Each row comes from the steps of one walk. Every step used is in the known rows, and no mark comes twice. Write the walk behind each row, first mark first.
Known rows:
q/m/v/l: [ 4.019 -3.663  1.252 -1.433  3.374  6.184 -2.639 -2.975  1.417  1.856
 -3.317  0.351 -1.809  0.125  0.176 -0.589 -1.214 -0.615  0.323]
q/u/j/l: [ 1.286 -3.939  0.661 -0.352 -0.194  3.355 -2.636  1.116  0.377  2.011
 -3.232  1.128  2.575  1.225  2.745 -0.731 -2.354  7.038  0.878]
m/v: [ 0.740 -0.530  0.528 -0.104  0.368  4.055 -1.427 -1.374 -1.055  1.061
 -2.870 -0.199 -1.531  0.105 -2.860 -1.108  0.897 -1.888  1.226]
j/l: [ 2.023 -4.183  0.917 -1.887 -0.495  5.730 -3.461  4.301 -0.922  1.029
 -2.787  1.401  0.684 -0.088  1.679 -1.562 -0.856  5.460 -0.449]
v/u/j/m: [ 2.936 -1.580 -0.448  0.025 -0.398  2.806  0.559  2.460 -0.892 -0.222
 -4.417  0.432 -0.746 -0.306  2.965 -0.262  1.215  3.549  0.852]
v/u/j/l/g: [ 6.532  0.858 -1.478 -2.097 -0.803  1.408 -3.462  2.342 -0.555  0.490
 -3.242  0.748  1.186 -0.938  1.032 -0.225 -2.193  5.752 -0.125]
u/j/m/v/l: [ 2.947 -2.180  0.933  0.875  3.253  5.663  0.604 -7.233  0.382  1.202
 -4.385 -0.786 -1.598  0.815  2.979  0.749 -0.341  0.693 -1.070]
v/u/j/l: [ 5.248 -1.276 -0.407 -1.099  0.135  4.017 -3.163  2.352 -1.532  0.822
 -3.899  1.332  0.974 -0.451  2.751 -0.783 -0.445  7.957  1.153]
m/v/l/g/u: [ 5.670  0.910 -0.363 -0.741  2.534  5.863 -1.939 -8.887  0.731  1.085
 -2.456 -1.711 -3.703  1.393 -3.670  0.689 -0.630 -5.083 -3.538]
u/j/m: [ 0.600 -3.385  0.711  0.131  0.497  1.523  3.231 -0.515 -0.749  0.239
 -3.912 -0.056 -0.104  0.635  2.666 -0.506 -0.470  2.289 -0.129]
l/g/u/j: [ 4.229  0.638 -0.787 -0.377  1.434 -1.353  3.771 -6.259 -0.822  0.353
 -2.571 -1.368 -1.302  1.753 -2.521 -0.143 -1.829 -2.384 -1.892]
g/m/v/u/j/l: [ 4.264 -1.727  0.610  0.482  1.783  8.143 -2.771  1.643 -1.217  0.483
 -3.639  1.176 -0.852 -2.239  0.214  0.589 -0.532  3.682  0.768]
v/l/g/m: [ 3.542 -2.852  0.009 -1.180  0.158  3.916 -3.582 -3.483 -0.134  0.090
 -1.972  0.613 -1.060 -0.126 -0.529  0.034 -3.349 -2.776 -4.989]
j/u: [ 2.112 -2.889 -0.079 -0.088 -2.579  5.143 -3.696  2.901 -0.426  0.487
 -3.194  0.152  0.607  1.364  0.730 -1.917  1.641  1.678 -0.216]
u/j: [ 1.686 -1.298  0.053 -0.027  0.804 -1.470  1.537 -3.910 -2.088  0.880
 -3.342  0.175  0.512  1.282  0.247 -1.325 -1.021  1.617  0.611]
g/m/v/u: [ 2.233 -0.703  0.172  0.601  0.066  7.492 -3.760  2.263 -1.441 -0.187
 -3.023  0.704 -2.858 -2.168 -3.117 -0.035  1.598 -2.160  0.515]
j/m/v/l: [ 2.025 -3.444  1.183 -0.207  1.518  8.771 -2.209 -2.909  0.826  0.985
 -3.801 -0.429 -2.372  0.225  2.006  0.307  0.962 -0.393 -1.623]
g/m: [-0.118 -4.378  1.057 -0.150 -0.273  4.306 -0.990  1.670 -1.798 -0.152
 -2.308  1.198 -1.087 -0.587 -1.104 -1.120 -0.811 -1.592 -1.437]
m/v/u/j/l: [ 5.236  0.534 -0.199 -0.302  1.341  5.837 -3.424  0.365 -1.095  1.167
 -4.074  0.426 -0.168 -1.062  0.543 -0.047  0.348  5.486  2.209]
j/m/v/l/g: [ 3.336 -1.194  0.158 -1.170  0.506  6.647 -2.358 -3.203  1.788  0.644
 -3.128 -0.967 -2.213 -0.324  0.358  0.819 -0.836 -2.696 -2.951]

Write each row's walk:
[ 2.289 -3.257  1.315  0.571  2.364  8.095 -3.450 -5.346 -0.562  0.862
 -2.753  0.331 -2.508 -0.312 -0.882  0.160 -0.770 -2.918 -2.479] => g/m/v/l
[ 1.685 -1.670  1.121  1.422  3.434  5.828  5.551 -4.711 -0.116  0.437
 -4.031 -1.806 -3.416  1.012 -0.640  0.762  1.280 -1.760 -0.005] => g/u/j/m/v
[ 2.323 -2.635  0.950 -1.399  0.113  7.887 -3.219  2.958  0.364  0.375
 -1.795  0.614 -0.861 -2.380 -2.468  0.257 -2.840 -1.041 -2.011] => j/l/g/m/v
[-1.171 -2.349  0.930  1.570  0.394  4.161  1.131 -0.645  1.435  1.417
 -4.031 -0.729 -0.322  0.727  1.019  0.504  0.283  0.471  1.811] => q/u/j/m/v
[ 3.072 -1.639 -0.112 -0.267  1.247  1.650  5.475 -2.637  0.369 -0.294
 -3.165 -1.555 -2.064  1.100 -0.032  0.520 -1.296 -1.870 -2.576] => l/g/u/j/m
[ 4.695 -0.410 -0.164 -1.452 -0.779  8.980 -5.766  5.853  0.151 -0.058
 -2.423  0.992 -1.428 -3.384 -2.330  0.567 -1.122  0.358 -1.148] => j/l/g/m/v/u
[ 3.893 -1.223  0.094 -1.384  0.860  5.741 -2.571  4.998  0.522  0.894
 -3.421  0.679 -2.132 -1.643 -2.156 -0.830  1.219  0.201  3.307] => q/m/v/u
[ 2.888 -1.475  0.213  0.677  2.442  0.902  3.790 -5.879 -1.768  0.646
 -3.278 -0.777 -1.645  2.364 -0.764 -0.644 -0.172 -0.095 -0.577] => g/u/j
[ 4.627 -1.249  0.299 -0.632  2.256  8.868 -0.124 -5.286  1.918  0.487
 -3.000 -1.959 -4.281  0.652 -0.934  1.377  0.030 -4.484 -4.122] => j/m/v/l/g/u
[ 4.758 -0.291 -0.070 -0.377  2.602  2.600  0.319  0.544  0.085  1.042
 -4.147  0.278 -1.325 -0.960 -1.049 -0.323 -0.092  1.196  4.030] => q/m/v/u/j
[ 4.018  2.337 -0.809  0.658  1.203  2.009 -1.506 -2.993 -1.614  0.787
 -4.072 -0.197 -1.255 -0.282 -2.014 -0.173  1.439  0.688  2.753] => m/v/u/j
[ 4.455  0.888 -0.472 -1.191  0.807  3.732 -4.292 -6.339  0.586  1.289
 -2.530 -0.848 -1.487  0.358 -2.386  0.011 -1.520 -3.513 -2.496] => m/v/l/g
[ 3.012 -2.969  0.643 -0.963  0.959  2.347 -0.513 -0.609 -1.483  1.240
 -3.351  1.035  1.557  0.637  2.610 -1.118 -2.171  6.445  0.267] => u/j/l
[ 0.551 -1.827  1.049  0.892  1.750  3.578  3.306 -2.444 -0.334  0.673
 -4.107 -0.827 -1.307  0.054  0.614  0.130  0.387 -0.084  1.105] => u/j/m/v
[ 4.615 -2.062  0.012 -2.441  0.143  5.702 -1.333  1.660  0.338  0.444
 -2.031 -0.113 -1.187  0.418 -1.130 -0.435 -1.754  1.394 -2.897] => j/l/g/u
[ 6.422  2.564 -1.159 -1.279  0.302  3.626 -3.933 -0.030 -0.077  0.885
 -3.412 -0.071  0.103 -1.513 -1.299  0.458 -1.423  3.307  0.852] => m/v/u/j/l/g
[ 3.086  1.216 -0.581 -0.207 -0.570  5.206 -4.287  1.818 -1.193  0.615
 -3.407  0.140 -2.119 -0.895 -2.749 -0.708  2.654 -0.502  2.166] => m/v/u
[ 1.255 -2.912  0.949  1.409  1.918  6.329 -1.678 -5.873  2.145  2.011
 -4.306 -0.678 -0.585  1.479  2.991  1.219 -0.512  1.391 -0.284] => q/u/j/m/v/l
[ 3.187 -1.518  0.733 -0.542  1.597  4.499 -0.104 -1.552 -0.046  0.604
 -2.444  0.258 -0.065 -1.758 -1.341  0.769 -4.234 -0.020 -1.267] => u/j/l/g/m/v
[ 1.860 -3.615  0.882  0.816  2.120  3.876  5.732 -2.306 -0.643  0.091
 -3.806 -0.940 -2.220  1.610  1.643  0.123  0.431  0.486 -1.074] => g/u/j/m
[ 5.465 -1.848 -0.160 -0.438  2.591  3.419  2.745 -7.514  1.095  0.272
 -3.532 -1.506 -2.291  1.919  2.122  1.161 -2.005 -1.137 -4.763] => v/l/g/u/j/m
[ 1.091 -0.551  0.315 -0.463 -0.026  3.925 -1.036 -0.329 -0.289 -0.012
 -1.791 -0.200 -2.008 -1.666 -4.878  0.117 -1.860 -5.937 -1.565] => l/g/m/v
